Each row was made from one small tree. Brackets hold a mark, then the marks that hang from it, in alphabetical order. Every link used is in the known rows. Write each row's tree.
Known rows:
{vemibef divobi}: [ -5  11   9  33   3  14  -6  -7  18 -13  22  19  -2  31  -2  12  14   4
  -2  -6   0 -20 -17 -10]
{vibi {gavi divobi} {zenop vemibef}}: [-28  32  15  18  13  14  16 -36  33  21  47  64 -42   0 -11   3  21  35
 -38 -13  19  11  35  -2]
{zenop {vemibef divobi}}: [-16  18  -4  21   9   3  -3 -15  25 -23  37  40 -18  40  -8  11  21   4
 -12  -5   4 -21 -11 -13]
{vibi {zenop {vemibef bulel divobi gavi}}}: [-36  19   2  32 -22  -4  -1 -30  11   8  47  59 -37  52 -30   7  -9  35
 -18  19  32 -16   1  10]
{vemibef bulel {gavi divobi} vibi zenop}: [  7  52  -6  45 -51 -17 -23 -23 -12  12  37  47 -15  40 -25  30 -33  26
  32  60  35  16  -4  12]
{bulel {divobi zenop} gavi}: [ -9  -4  -3   3 -15  28  -7 -43  40 -24  44  21   5 -11 -23  34 -42   8
 -12  -3   7 -12 -26  10]
{vemibef bulel}: [-12   7   6  31 -15  -1  -3  12  11  -4   4  19 -20  36 -29   6   4   7
   5   3  12 -19 -13  -3]
{gavi zenop}: [  3  20  -1  12  -5  13   1   6  13  -5  25  18  -6  -2   4  16  26  20
   1 -16  -8 -17   5  -5]
{vibi divobi}: [-16  11   7  14   1  -2  -3 -16  24 -12  32  22 -18  14  -4  21  19   7
 -19  -2   6  -2  -2 -12]
{zenop {gavi vibi}}: [ -3  27   5  37   2  10   0 -11   7  -8   3  44 -15   7  -4  18  -2  33
   7 -22   6 -23 -15 -15]
{vibi zenop}: [ -7  -3  11  12  -1   9   5 -10  18  -4  22  28 -13   4  -8  17   4  28
 -20 -27  14 -10  12   2]
{bulel vibi}: [  8   1 -10  24   4  21   1   8  12   0  11  30   1  -7 -28  26   4  15
   2  -9   6  -7   2  -3]
{vemibef zenop}: [ 12  16  -4  16  -8   1  -9 -16  15 -26  26  10  18  12  -1  21 -11  11
   6  -3   7 -11  -8   0]
{bulel divobi zenop}: [  0 -13   4  -2 -14  10  -4 -36  28  -5  37  35   6   3 -23  42 -27  -9
 -27 -12  -5   5   7   3]
{divobi {zenop {gavi vibi} {vemibef bulel}}}: [-35  48  -7  29 -14   0   6 -30  25 -17  23  66 -46  40 -19  22 -26  48
   2 -13  18 -49 -24  -4]
{bulel divobi}: [ -3   0   9   5  -7   2  -9 -14  21 -17  30  26   0  16 -10  22  -3  -3
 -16  -6   0  -2  -6  -1]
{divobi {zenop vemibef}}: [ -8  17 -15  -5   0   0  -1 -25  44 -38  35  32 -19  23 -10  24  -5  20
  -5 -19  22 -27  -2   3]
{divobi {zenop gavi}}: [  0  22  10  23   5  18  -6 -26  48 -20  11  35   1   2   8  34 -25  34
   9 -25  23 -27 -15  11]
{vibi divobi gavi {zenop {vemibef bulel}}}: [-65  22   5  19  -5   1  14 -40  29  19  46  64 -61  21 -32  -8  -1  38
 -55   6  25  -6  16   5]
{vemibef {vibi gavi}}: [  1  15 -19  32 -14  10 -15 -10   7   7   4  33 -21   2 -29  -1 -23  22
   5   5  35   4  -2  -1]
{zenop {gavi divobi vibi} vemibef}: [-13  54  11  35  15   4   9 -25  17  -2  32  81 -42  22   3  26  28  30
  -2 -12   2 -11   5 -26]
{zenop gavi {vemibef divobi vibi}}: [-10  38 -13  43   8   2 -16 -22  26 -17  23  76 -31  38   0  26 -13  25
   8   5  20 -17 -15  -9]
{vibi {divobi {zenop {vemibef bulel}}} gavi}: [-57  36  -5  13 -12   2   4 -44  46  -3  49  48 -51  27 -29   3 -17  32
 -33  13  31 -21  -8   9]

Write each row's tree:
[-17  19 -12  57 -21  40   0 -18   8   5  35  36  15   4 -40  30 -41  16
   7  30 -10 -21 -38   6]
{vemibef {bulel gavi vibi} divobi zenop}
[-12   4 -11  15   3  14   2 -30  33 -12  44  50 -12  29 -15  33  -3  -1
 -21 -14  -1 -17   4 -10]
{bulel {zenop {vemibef divobi}}}
[  5  52  -5  38 -19  10 -14 -35   7  10  36  42  -5   4  -6  17 -23  27
  10  24  20  17   5   2]
{vemibef {vibi {gavi divobi}} zenop}
[ -1  27 -31   1 -16  -9 -14 -23  31 -36  34  48 -33  30 -18  29 -27  27
   6  -4  34 -20  -5   3]
{divobi {zenop {vemibef vibi}}}
[-13  31  21  22 -10  10  18 -23  -4  11  39  48 -33  12  -4  21  25  37
 -17 -21  -5  -8  17 -16]
{gavi divobi {vibi zenop}}
[  6   7 -16  21 -32  -7 -18 -22  -4   7  25  45 -21   9 -27  18 -34  44
   5  11  53  12  14  12]
{vemibef gavi {vibi zenop}}
[-24  45  -2  22 -11  15   7 -18  34   5  43  69 -38  27 -33  38   3  25
  -3  11   8 -20   6   8]
{gavi {divobi {zenop {vemibef {bulel vibi}}}}}
[-53  10  -4  17  -6   6  17 -32  29   5  53  60 -57  16 -41  15  -7  23
 -44   8  14  -7  -1  -1]
{vibi divobi {zenop {vemibef {bulel gavi}}}}
[-17  17  -6 -18  -8  -3  -8 -44  47 -39  55  42 -15  24  -9  32 -18  10
 -26 -10  11 -20  -5   8]
{bulel {divobi {zenop vemibef}}}
[-19 -10 -14  52 -18  54   9 -17  15  30  28  49  -1  -6 -62  40 -41   7
  -5  12  -8 -14 -21   3]
{vemibef {bulel gavi vibi zenop} divobi}
[-12  33   8  32 -11  16   0 -31  10  34  31  57 -36  -3 -13   9  -7  44
 -12   3  28  18  25   5]
{vemibef {vibi {gavi divobi} zenop}}
[-15 -18  -4  14  -6  42   9 -33  21  14  46  52   2 -38 -39  35 -33  22
 -37  -7  -3   7   4  13]
{bulel divobi gavi {vibi zenop}}
[ -1  37  -1  39 -10  13 -11 -14   9  22  20  47 -29   5 -20   7   2  20
   7  16  27  17  11  -5]
{vemibef {vibi {gavi divobi}}}
[-29   2 -21  22 -11  23   2 -14  21   4  42  67 -25   3 -67  27 -27   2
 -23  20  -2  -3 -17   3]
{zenop {vemibef {bulel divobi gavi vibi}}}
[-44  37  -2   9 -19   6   2 -24  19  14  50  59 -39  13 -23  -3   0  21
 -34  13  -3 -11   4   7]
{vibi {gavi {zenop {vemibef {bulel divobi}}}}}
[-26  41  -2  10 -15   3   9 -18  -7  -5  49  32 -32   6   7  17  34  33
 -20  -8 -22 -23   0 -24]
{gavi {vibi divobi} zenop}
[-13  16 -11  17 -30 -12 -15 -39   2   8  44  52 -31  11 -20  25 -25  43
 -15  24  46  18  16   9]
{vemibef gavi {vibi divobi zenop}}
[ -8  34   4  26  -5  14   1 -33  23 -22  14  39 -13   8   3  29 -24  48
  11 -29  14 -40 -22  -4]
{divobi {zenop {gavi vibi}}}
[-15  -7 -18  24   3  32   7 -37  39  -5  48  47 -11   3 -37  35 -21  -4
 -18  -5  -1 -10 -11 -11]
{bulel gavi {zenop {vemibef divobi}}}
[-14  16 -15  -2  -7  18   5 -26  29 -11  63  48 -18 -14 -18  27   2   6
 -26   1 -14  -5  -4  -6]
{bulel divobi {gavi {zenop vemibef}}}
[-30  26  11  56 -18  22   6 -33   4  14  16  64 -24  36 -21  30 -32  29
  -2  -8  -9 -37 -23 -12]
{vemibef {bulel {zenop {gavi vibi}}} divobi}
[  0 -24 -18  15 -11  46   3 -36  27  16  43  49  15 -42 -56  55 -48  -4
 -25  -2  -9  13  -1   6]
{bulel divobi gavi vibi zenop}
[  0  45   2  22 -31   7  -5 -40   4  -1  40  33 -19  15 -13  29  -4  40
  16   8  25 -11  -2  -3]
{vemibef {gavi {divobi zenop} vibi}}
[ -4   7 -14  15 -12  46   3 -16  14  13  49  43   7 -44 -26  39 -12  15
 -16   3 -25  -1  -6   5]
{bulel divobi {gavi zenop} vibi}
[-32  24   3  10  -5  19  -3 -49  43  -7  38  21 -17  -4  -7  10 -17  31
 -25  -3  27 -12  -6   9]
{vibi {divobi zenop} gavi}
[-19  56  -7  18 -29 -11 -10 -19  24  -9  41  67 -57  56 -25  31 -11  25
   9  21  25 -16   0   2]
{gavi {divobi {zenop {vemibef bulel vibi}}}}
[-40  32  -9   0   5   9   1 -56  53 -16  52  43 -35   5 -12  11  -8  30
 -36  -3  30 -13   2   5]
{vibi {divobi {zenop vemibef}} gavi}
[ 13  27 -25  17 -23  -6 -15 -37  14  13  50  75 -33  17 -36  47 -18  13
   8  25  37  28  30  -3]
{bulel {zenop {vemibef {gavi divobi} vibi}}}
[-11  29  17  38   8  25  -8 -36  46 -21  22  37   5  19  20  31 -22  34
   6 -16  12 -37 -26   8]
{vemibef {divobi {zenop gavi}}}
[  2  59 -12  14 -10  -2  -3  -5   9   2  49  68 -46  21   4  29  35  23
   5  11  -1   4  25 -13]
{gavi divobi {zenop {vemibef vibi}}}
